Known rows, with every way that one mark hangs from another
{mavabo {keru moko repetam zazev}}: [-0.13  3.15 -1.04  2.00  0.24 -2.18  1.41  0.66 -0.56 -0.86  0.42  2.56
 -0.50 -1.28  2.31 -0.43 -0.29 -1.30 -1.46  0.67  0.03  1.27 -1.20  0.86
 -0.10 -1.02  1.03 -0.25]
{gopu keru}: [ 1.23  0.75  0.52  0.53  0.09 -0.37  1.68 -0.34 -1.90 -0.66  2.47  1.15
 -0.31  0.12  0.34 -0.33 -1.20 -0.40 -0.35  0.76 -0.02 -1.71 -0.58  2.64
  0.39  0.22 -0.20 -0.49]
{keru fepi repetam vipa zimelo}: [-2.20  2.80 -1.61  1.62  0.42 -1.63  1.66  0.55 -0.26 -0.52 -1.47  3.66
  0.42 -1.51  2.65 -0.66  0.73 -0.81 -1.65 -0.75  1.28  1.23 -0.03  3.57
 -0.07 -0.06 -2.19 -0.47]
{zazev {keru vipa zimelo}}: [-0.12  2.23 -0.47  2.31  1.10 -1.02  4.27  0.23 -0.27  2.76 -1.08  1.88
 -0.29 -1.91  2.12 -0.63 -0.12 -0.03 -0.34  0.75 -0.29  1.12  0.27 -0.60
  0.19  0.55 -1.98 -0.29]
{guguv {keru fepi {moko vobun} pemekik repetam}}: [-1.24  2.65  3.63  2.01  0.47 -0.63 -0.04 -1.50  0.18 -1.71 -1.92  4.05
 -1.04 -1.08  3.16 -0.95 -0.76 -2.09  1.40 -0.05  2.37 -1.06 -0.20  5.07
  0.15 -0.95 -0.66 -0.20]
{fepi {keru moko {vipa vobun}}}: [-2.37  2.23 -1.74  1.39  1.45 -1.59  3.33 -1.19 -0.81  1.05  0.06  3.22
 -2.14 -0.06  2.48 -0.48 -2.50  0.51  0.67  1.17  0.76  0.53 -0.47 -1.66
  0.42  1.17 -1.06 -0.13]
{lamu {keru {moko vobun} repetam zimelo}}: [-0.66  5.07  1.56  1.86 -0.28 -0.46  1.05 -0.44 -0.54 -2.06 -1.38  4.13
 -2.01 -0.57  7.01 -0.77 -1.16 -0.15  0.08  1.00  0.77 -0.17 -0.33  2.70
 -0.04 -0.17 -0.29  0.31]
{gopu {keru fepi {moko vobun} zazev}}: [-0.53  3.33  0.81  0.11  0.15 -2.04  2.72 -0.68 -0.34 -1.78  0.08  4.05
 -1.01 -0.43  2.25 -0.35 -1.15 -1.54 -0.74  1.66  3.32 -1.85 -0.44  4.88
 -0.17 -0.05  0.01  0.26]
{keru {guguv vobun} zimelo}: [-1.03  2.13  0.43  1.87 -0.96  0.10  1.55 -1.10  0.51  0.58 -0.62  1.69
 -1.01 -0.51  6.38 -0.36 -2.53 -0.58  0.74  0.99 -1.23  2.62 -1.23 -1.27
  0.62  1.44 -0.57 -0.08]
{lamu {keru pemekik repetam}}: [ 2.36  1.05  2.16  1.66  0.11 -0.27  1.20 -0.40 -0.66 -0.73 -0.40  1.55
  0.21 -0.13  1.93 -0.91  0.01 -0.94  1.20 -0.14 -0.01 -0.79 -0.18  3.03
  0.12 -1.53 -0.73 -0.77]
{guguv {keru fepi moko repetam zazev}}: [-1.06  4.36  1.92  1.42  0.36 -2.01  1.22  0.17 -0.03 -1.88 -1.25  3.98
 -0.56 -1.44  1.26 -0.60  0.70 -1.81 -2.35 -0.09  1.60 -1.17 -0.33  5.36
  0.25 -1.09  0.17 -0.72]
{vipa {vobun {lamu {keru fepi}}}}: [ 0.82  3.37  3.83  0.72 -1.22 -0.02  1.41 -1.22 -0.05 -2.39 -0.76  4.21
 -0.58  0.76  0.18 -0.36 -2.67  0.01  0.68  0.62  1.47 -2.80  0.09  3.66
  0.57  0.11 -1.48 -0.70]
{fepi {keru moko pemekik repetam zazev zimelo}}: [-1.73  2.39 -2.34  3.10  1.26 -2.13  3.50  0.57 -0.69  1.11 -1.25  1.55
  0.02 -1.70  5.89 -1.00  0.97 -1.42  0.00  0.19 -0.81  3.40 -0.73  2.33
 -0.31 -1.76 -0.22 -0.38]
{zimelo {vobun {lamu keru}}}: [ 0.76  2.44  4.80  0.88 -1.42  0.36  1.81 -1.29 -0.59 -1.74 -0.32  3.09
 -1.85  0.69  2.24 -0.33 -2.29  0.20  1.28  1.11  0.14 -1.70 -0.76  0.74
  0.42  0.58 -0.38  0.24]
{pemekik {keru guguv vipa}}: [-2.10  1.45  0.02  2.80 -0.20 -0.99  3.61 -1.61  0.11  1.08  0.05  1.77
 -0.63 -0.73  2.79 -0.63 -0.36 -0.41  0.96  0.64  0.05  1.41 -1.26 -3.77
  0.12  1.04 -0.85 -1.03]
{pemekik {keru guguv}}: [-1.10  1.42  0.61  2.80 -0.94 -0.32  1.74 -1.38 -0.34  0.22  0.94  0.95
 -0.47 -0.37  3.17 -0.60 -0.62 -0.71  0.95  0.70 -1.00  0.97 -1.15 -2.62
  0.32  0.35  0.11 -1.10]
{zimelo {vobun {lamu {keru fepi guguv moko repetam}}}}: [-1.12  5.39  4.06  1.32 -1.47 -0.30 -0.05 -2.61  0.52 -3.01 -2.81  4.70
 -2.92 -0.89  4.93 -0.57 -0.65 -0.78  1.99  0.52  1.06 -0.17 -0.35  2.82
  0.00 -0.02  0.91  0.27]
{vipa {vobun lamu}}: [-0.68  1.15  1.60  0.42 -1.06 -0.03  1.50 -0.72 -1.05 -1.23 -0.04  3.39
 -1.06  0.83  1.36 -0.26 -3.45  0.08  0.90  1.22 -0.20 -0.13 -0.71 -0.53
  0.98  1.24 -0.81 -0.37]
{vobun {lamu {keru zazev}}}: [ 1.75  2.27  2.86  0.80 -1.04 -1.05  4.00 -0.16 -0.04 -1.69 -0.51  2.94
 -0.21  0.52  1.28 -0.23 -0.63 -0.33 -0.58  1.28  1.09 -0.98 -1.07  1.45
  0.37  0.10 -0.34 -0.73]
{moko {vobun lamu}}: [-0.68  0.48  2.39  0.49 -1.22 -0.08  1.34 -1.12 -0.56 -1.88 -0.51  3.75
 -1.32  0.64  2.95 -0.16 -2.97 -0.36  0.83  1.50  1.45  0.14 -1.26 -0.95
  0.63  1.76 -0.47  0.23]
{mavabo keru}: [ 1.09  0.71 -0.01  2.40 -0.27 -0.51  0.83 -0.25 -0.48 -0.01  2.28  1.07
  0.27 -0.18  0.45 -0.25 -1.55 -0.60  0.18  0.63 -0.26 -0.17 -1.45 -0.85
  0.36  0.09 -0.39 -0.54]
{moko {keru pemekik repetam {vipa vobun} zazev zimelo}}: [ 0.10  1.87 -0.22  2.02  1.39 -2.40  5.98  1.33 -0.62  1.02 -1.53  2.88
  0.70 -1.39  3.01 -1.18 -0.71 -1.25 -0.27  0.65  0.79  2.33 -0.12  4.67
 -0.13 -0.18 -2.08 -0.48]
{guguv {vobun {lamu {keru fepi pemekik zimelo}}}}: [ 1.20  3.12  4.72  2.33 -0.88  0.56  2.39 -1.54  0.98 -1.09 -2.47  2.42
  0.05 -0.28  4.16 -0.60 -2.13 -1.02  2.00 -0.02  0.70 -0.56 -0.54  4.44
  0.09 -0.95 -2.43 -0.51]
{mavabo {keru fepi {guguv vobun} vipa}}: [-0.84  1.77  0.93  2.24 -0.18 -1.24  1.56 -1.67  1.70  0.25 -0.13  2.66
 -0.36 -1.22  2.03 -0.23 -2.47 -1.28  0.62  0.16  1.37  1.11 -1.28 -1.09
  0.12  1.17 -1.16 -0.25]
{zazev keru}: [ 2.04  0.95  0.98  1.37  0.56 -0.32  1.66  0.04 -0.69  1.44  0.06  1.12
 -0.51 -1.01  0.06 -0.44 -1.05 -0.32 -0.33  1.01 -0.32 -0.49  0.26 -0.52
  0.56  0.19 -0.38 -0.33]
{zimelo {vobun {lamu {keru moko pemekik}}}}: [ 0.41  3.04  4.52  1.73 -0.64  0.37  2.69 -2.62 -0.07 -0.90 -1.99  2.74
 -2.58  0.58  3.98 -0.72 -1.51 -0.61  4.04  1.38  0.51 -0.77 -0.80  0.57
  0.06 -0.61 -0.43  0.24]
{lamu {keru fepi guguv pemekik repetam vipa zazev}}: [ 0.16  2.17  0.87  1.66  0.45 -2.52  4.43 -0.58  1.63  0.31 -2.75  3.21
  0.93 -1.56  2.36 -0.94  1.86 -2.04  0.64 -0.10  2.35  1.05 -0.15  3.69
 -0.46 -1.09 -1.24 -0.95]

Rows
[-2.09  3.62  1.50  2.39 -0.62 -0.51  4.21 -1.35  0.85  1.09 -1.26  3.00
 -1.60 -0.60  5.63 -0.76 -0.59  0.25  1.82  1.18 -0.02  1.17 -0.95 -0.73
 -0.01  1.22 -1.31  0.29] : {lamu {keru guguv vipa {zimelo vobun}}}
[-2.71  2.00  1.35  2.26 -0.65 -0.53  0.84  0.17 -1.75 -1.29 -0.67  2.68
 -1.25 -1.32  5.24 -0.59 -1.76  0.21 -0.11 -0.14 -1.97  2.14 -0.68  1.78
  0.28  0.28  0.11  0.75] : {fepi {keru repetam {zimelo {vobun lamu}}}}
[-1.64  3.84  1.09  2.13  0.47 -0.61  0.84 -0.88 -1.32 -0.74 -1.19  2.49
 -1.05 -1.74  4.70 -1.07 -0.08 -1.79  1.77 -0.24 -0.15 -0.15  0.20  7.25
 -0.58 -2.08 -0.65  0.52] : {gopu {keru fepi moko pemekik repetam {zimelo vobun}}}
[-0.13  2.15  1.98  2.34  0.82 -1.21  4.13 -0.99  0.30  0.90 -0.80  2.00
 -0.51 -0.36  2.01 -0.72  0.23 -1.85  0.80  1.06  0.70 -0.08 -1.26  1.57
  0.35 -1.05 -0.47 -0.88] : {guguv {keru moko pemekik zazev}}
[-2.79  0.93  1.64  2.33 -0.42 -0.46  4.56 -1.26 -0.06  1.13 -2.31  2.98
 -0.91 -0.48  4.42 -0.73 -1.18 -0.60  2.99  0.75 -0.16  2.44 -1.20 -0.47
 -0.09  0.49 -2.41  0.42] : {keru pemekik vipa {zimelo {vobun lamu}}}
[-0.29  1.09  1.70  0.92  0.69 -1.19  1.98 -1.40 -0.09 -0.25 -1.14  2.12
 -0.22 -1.86  2.88 -0.84 -1.18 -1.97  1.27 -0.62  1.07  0.62  0.05  4.47
 -0.08 -0.35 -1.01 -0.17] : {gopu {keru fepi {guguv vobun} pemekik repetam vipa}}
[ 1.32  1.11 -0.54  1.23  0.49 -2.18  6.01 -0.58  0.75  0.84 -0.26  1.93
 -0.33 -0.68  1.77 -0.53  0.43 -1.04 -0.34  1.54  2.39  2.17 -1.49  0.25
  0.26  1.96 -0.55 -0.89] : {moko {keru guguv vipa zazev}}
[ 0.57  3.38  2.44  2.08 -1.26  0.30  2.98 -0.69 -0.32 -1.30 -0.56  2.35
 -0.42  0.19  3.86 -0.41 -0.82  0.31  0.61  0.79 -0.26 -0.45 -1.08  1.58
  0.40  0.06 -1.35 -0.73] : {vobun {lamu {keru zimelo}}}
[ 0.54  1.55 -0.60  2.98  0.54 -1.69  3.54 -0.64  0.35  1.26  0.25  1.29
  0.14 -0.54  2.09 -0.54 -0.24 -1.99  1.40  1.26  0.46  1.31 -1.72 -0.55
 -0.23 -1.44 -0.18 -0.52] : {mavabo {keru moko pemekik zazev}}
[-3.24  4.34 -1.56  1.58  0.47 -1.09  4.60 -1.90 -0.55  1.07 -0.01  2.98
 -2.11 -0.81  5.50 -0.71 -1.61  0.07  1.86  1.68 -0.35  1.35 -0.52  0.65
  0.12  1.20 -0.88 -0.23] : {gopu {keru guguv moko {vipa vobun} zimelo}}
[ 1.93  1.38  0.40  1.19  0.86 -1.27  3.13 -0.85  0.30 -0.71  0.19  2.41
  0.01 -0.37 -0.83 -0.52  0.03 -0.84 -0.61  0.36  3.67 -0.93 -0.59  3.67
  0.22  1.25 -2.22 -0.89] : {moko {keru fepi vipa}}
[-2.39  4.99 -2.27  3.05  0.81 -3.13  3.21  0.68  0.60 -0.23 -1.38  3.92
  0.31 -2.54  3.34 -0.60  1.06 -1.53 -1.91 -0.16  1.43  2.12 -0.92  3.13
 -0.56 -1.15 -1.17 -0.29] : {mavabo {keru fepi moko repetam vipa zazev zimelo}}
[-2.80  2.59  0.97  1.33 -0.77 -0.74  2.53 -0.99  0.19 -0.80 -2.75  3.56
 -1.52 -1.60  7.02 -0.48 -2.13 -0.35  0.46  0.05 -0.74  4.02 -1.10 -0.81
  0.46  1.68 -0.71  0.20] : {keru {guguv {vobun lamu}} repetam vipa zimelo}
[-3.35  3.85  0.53  1.85 -1.40 -0.42  0.97 -1.75  0.13 -2.11 -2.64  4.32
 -2.54 -1.16  9.02 -0.57 -1.37 -0.68  1.93  1.42  0.09  3.79 -1.18 -0.30
  0.23  1.29  0.57  0.34] : {keru guguv {moko {vobun lamu}} repetam zimelo}
[-2.02  2.76  1.23  0.63 -0.41 -0.61  3.17 -3.18  0.90 -0.51 -2.55  3.53
 -3.34 -0.33  5.64 -0.26 -2.64 -0.36  2.27  1.49  1.03  2.64 -1.55 -3.67
  0.56  2.27 -0.27  0.09] : {keru {guguv {vobun lamu}} moko vipa}
[-0.09  3.07  2.28  2.13 -1.43 -0.52  0.95 -1.11  0.44 -3.05 -1.85  3.74
 -0.56 -1.51  5.91 -0.71 -0.91 -1.23  0.92  0.60  2.20  2.19 -0.85  5.20
  0.12  1.41 -0.48 -0.24] : {moko {keru fepi guguv repetam zimelo} {vobun lamu}}
[ 2.50  0.43  1.42  2.10  0.83 -0.42  1.78 -0.65  0.33  1.97 -1.12  1.00
  0.72 -1.44 -0.70 -0.74  0.00 -1.73  1.34  0.16  0.95 -0.67  0.74  2.65
  0.12 -1.37 -1.60 -0.71] : {zazev {keru fepi pemekik}}
[ 0.42  0.99  1.11  1.69  1.51 -1.21  3.56 -0.50  0.36  2.92 -2.13  2.92
  0.14 -1.45 -1.11 -0.81 -1.61 -1.07  1.75  0.38  1.45 -0.54  1.18  1.58
  0.05 -0.46 -2.65 -0.40] : {zazev {keru fepi pemekik {vipa vobun}}}
[ 1.24 -0.12  0.27  2.91  0.22 -0.77  0.30  0.02 -0.78  0.04  1.04  0.87
  0.92 -0.96  1.16 -0.73 -0.71 -1.60  1.17 -0.26 -0.80  1.03 -0.92  0.94
  0.05 -1.54 -0.37 -0.58] : {mavabo {keru pemekik repetam}}
[-0.03  2.26 -0.35  1.34  0.08 -0.63  1.09  0.85 -2.36 -1.10  1.51  1.37
  0.17 -1.17  3.36 -0.67 -0.35 -0.45 -1.31 -0.15 -1.36 -0.05 -0.08  5.10
  0.07 -0.60 -0.30 -0.26] : {gopu {keru repetam zimelo}}
[-0.20  0.07  0.54  0.79  1.20 -0.98  4.44 -0.81 -1.44  1.22  0.86  2.04
 -0.15  0.06  0.21 -0.80 -2.32 -0.56  2.02  0.89  0.48 -1.10  0.14  2.21
  0.16 -0.04 -1.99 -0.39] : {gopu {keru pemekik {vipa vobun}}}
[-1.54  3.74 -0.03  2.14  1.18 -1.20  4.10 -0.78  0.05  1.88 -2.38  3.68
 -2.22 -1.89  5.22 -0.76 -1.30 -0.07  0.87  1.86  1.29  1.40 -0.14 -1.54
 -0.02  1.13 -1.42  0.58] : {zazev {keru {moko vobun} vipa zimelo}}
[ 0.55  0.70  4.76  1.69  0.41  0.11  0.41 -0.37 -0.77 -0.81 -0.59  1.90
 -0.50 -0.86  2.31 -0.84 -2.55 -1.58  0.26 -0.57 -0.89 -0.63 -0.44  2.62
  0.72 -0.81 -0.53 -0.35] : {guguv {keru pemekik repetam} vobun}
[ 0.75  2.22  2.55  0.78 -0.46 -0.56  4.04 -1.31  0.03 -1.12 -0.69  3.25
 -0.96  0.42  1.09 -0.29 -0.75  0.47  0.66  0.85  1.63 -1.05 -1.06 -0.24
  0.41  1.08 -1.57 -0.66] : {vobun {lamu {keru vipa}}}
[ 1.39  1.41 -0.47  2.85  0.12 -1.47  4.35  0.36  0.16  0.62 -1.08  0.76
  0.89 -1.66  5.20 -1.02  1.35 -2.10  0.63  0.69 -0.08  3.93 -1.06  4.06
 -0.19 -0.49 -0.32 -0.93] : {moko {keru guguv pemekik repetam zazev zimelo}}
[-3.09  3.71 -0.77  2.52  0.38 -0.91  0.42 -0.26 -1.57 -0.38 -0.55  2.54
 -2.20 -1.41  6.45 -0.71 -1.11 -0.03  0.00  0.13 -1.71  1.92 -0.65  1.21
 -0.02 -0.17  0.42  0.87] : {fepi {keru moko repetam {zimelo vobun}}}
[-1.01  1.19 -0.23  1.91  0.37 -1.31  2.63 -0.34 -0.42  0.72  1.36  3.14
 -0.30 -0.18  0.12 -0.39 -3.18 -0.02  0.39  0.88  0.25 -0.06 -0.80 -1.73
  0.44  0.85 -1.59 -0.29] : {mavabo {keru {vipa vobun}}}
[ 2.62  1.45  2.20  1.37  0.26 -1.59  2.40 -0.48  1.01 -0.83 -1.87  1.64
  0.42 -1.63  2.79 -0.81 -0.86 -2.81  0.17  0.06  1.84  1.85 -0.49  5.47
  0.05 -0.29 -0.11 -0.54] : {moko {keru fepi {guguv vobun} pemekik repetam zazev}}
[ 0.78  2.79  4.38  0.10 -0.24 -0.67  2.29 -0.77 -0.45 -2.42 -1.86  4.02
 -1.75 -0.45  2.88 -0.43 -2.74  0.20 -0.49  0.08  0.71 -0.64 -0.43  1.32
  0.50  0.88 -0.79  0.14] : {guguv {vobun {lamu {keru repetam vipa}}}}
[-0.24  1.01  2.54  0.61 -1.44  0.30  1.32 -2.09  0.40 -0.96 -1.03  2.42
 -1.82  0.13  4.37 -0.09 -3.34 -0.59  1.34  1.08 -0.35  1.90 -1.48 -2.05
  0.92  1.99  0.19 -0.11] : {keru {guguv {vobun lamu}}}
[-0.27  0.90 -1.20  2.40  1.27 -1.09  0.87 -0.80 -1.06  0.37 -0.25  1.04
 -0.92 -0.87  3.56 -0.82 -0.07 -1.00  1.44 -0.11 -0.41  1.68 -0.41  1.34
  0.05 -1.17  0.15 -0.48] : {fepi {keru moko pemekik repetam}}
[-0.69  1.07 -1.16  1.63  1.28 -1.02  3.84 -1.83  0.13  1.58 -1.38  2.22
 -1.27  0.03  2.64 -0.73  0.16 -1.07  2.60  1.00  1.63  1.34 -0.95 -1.30
  0.01  0.10 -1.65 -0.53] : {keru moko pemekik vipa}
[-2.84  2.10  1.82  2.61 -1.49 -1.01  3.96 -1.33  1.52  0.85 -3.38  3.03
  0.14 -1.11  5.34 -0.62 -0.06 -2.22  2.63  0.84  0.28  3.39 -1.21  2.05
 -0.24 -0.28 -1.10  0.04] : {keru fepi guguv pemekik zazev {zimelo {vobun lamu}}}
[-1.17  0.41 -1.62  1.43  1.25 -1.82  1.96  0.45 -1.33  0.01  0.33  2.09
 -0.40 -1.07  1.63 -0.53 -0.34  0.03 -1.29 -0.46  0.29  1.10 -0.42  0.19
  0.25  0.67 -0.60 -0.30] : {fepi {keru repetam vipa}}
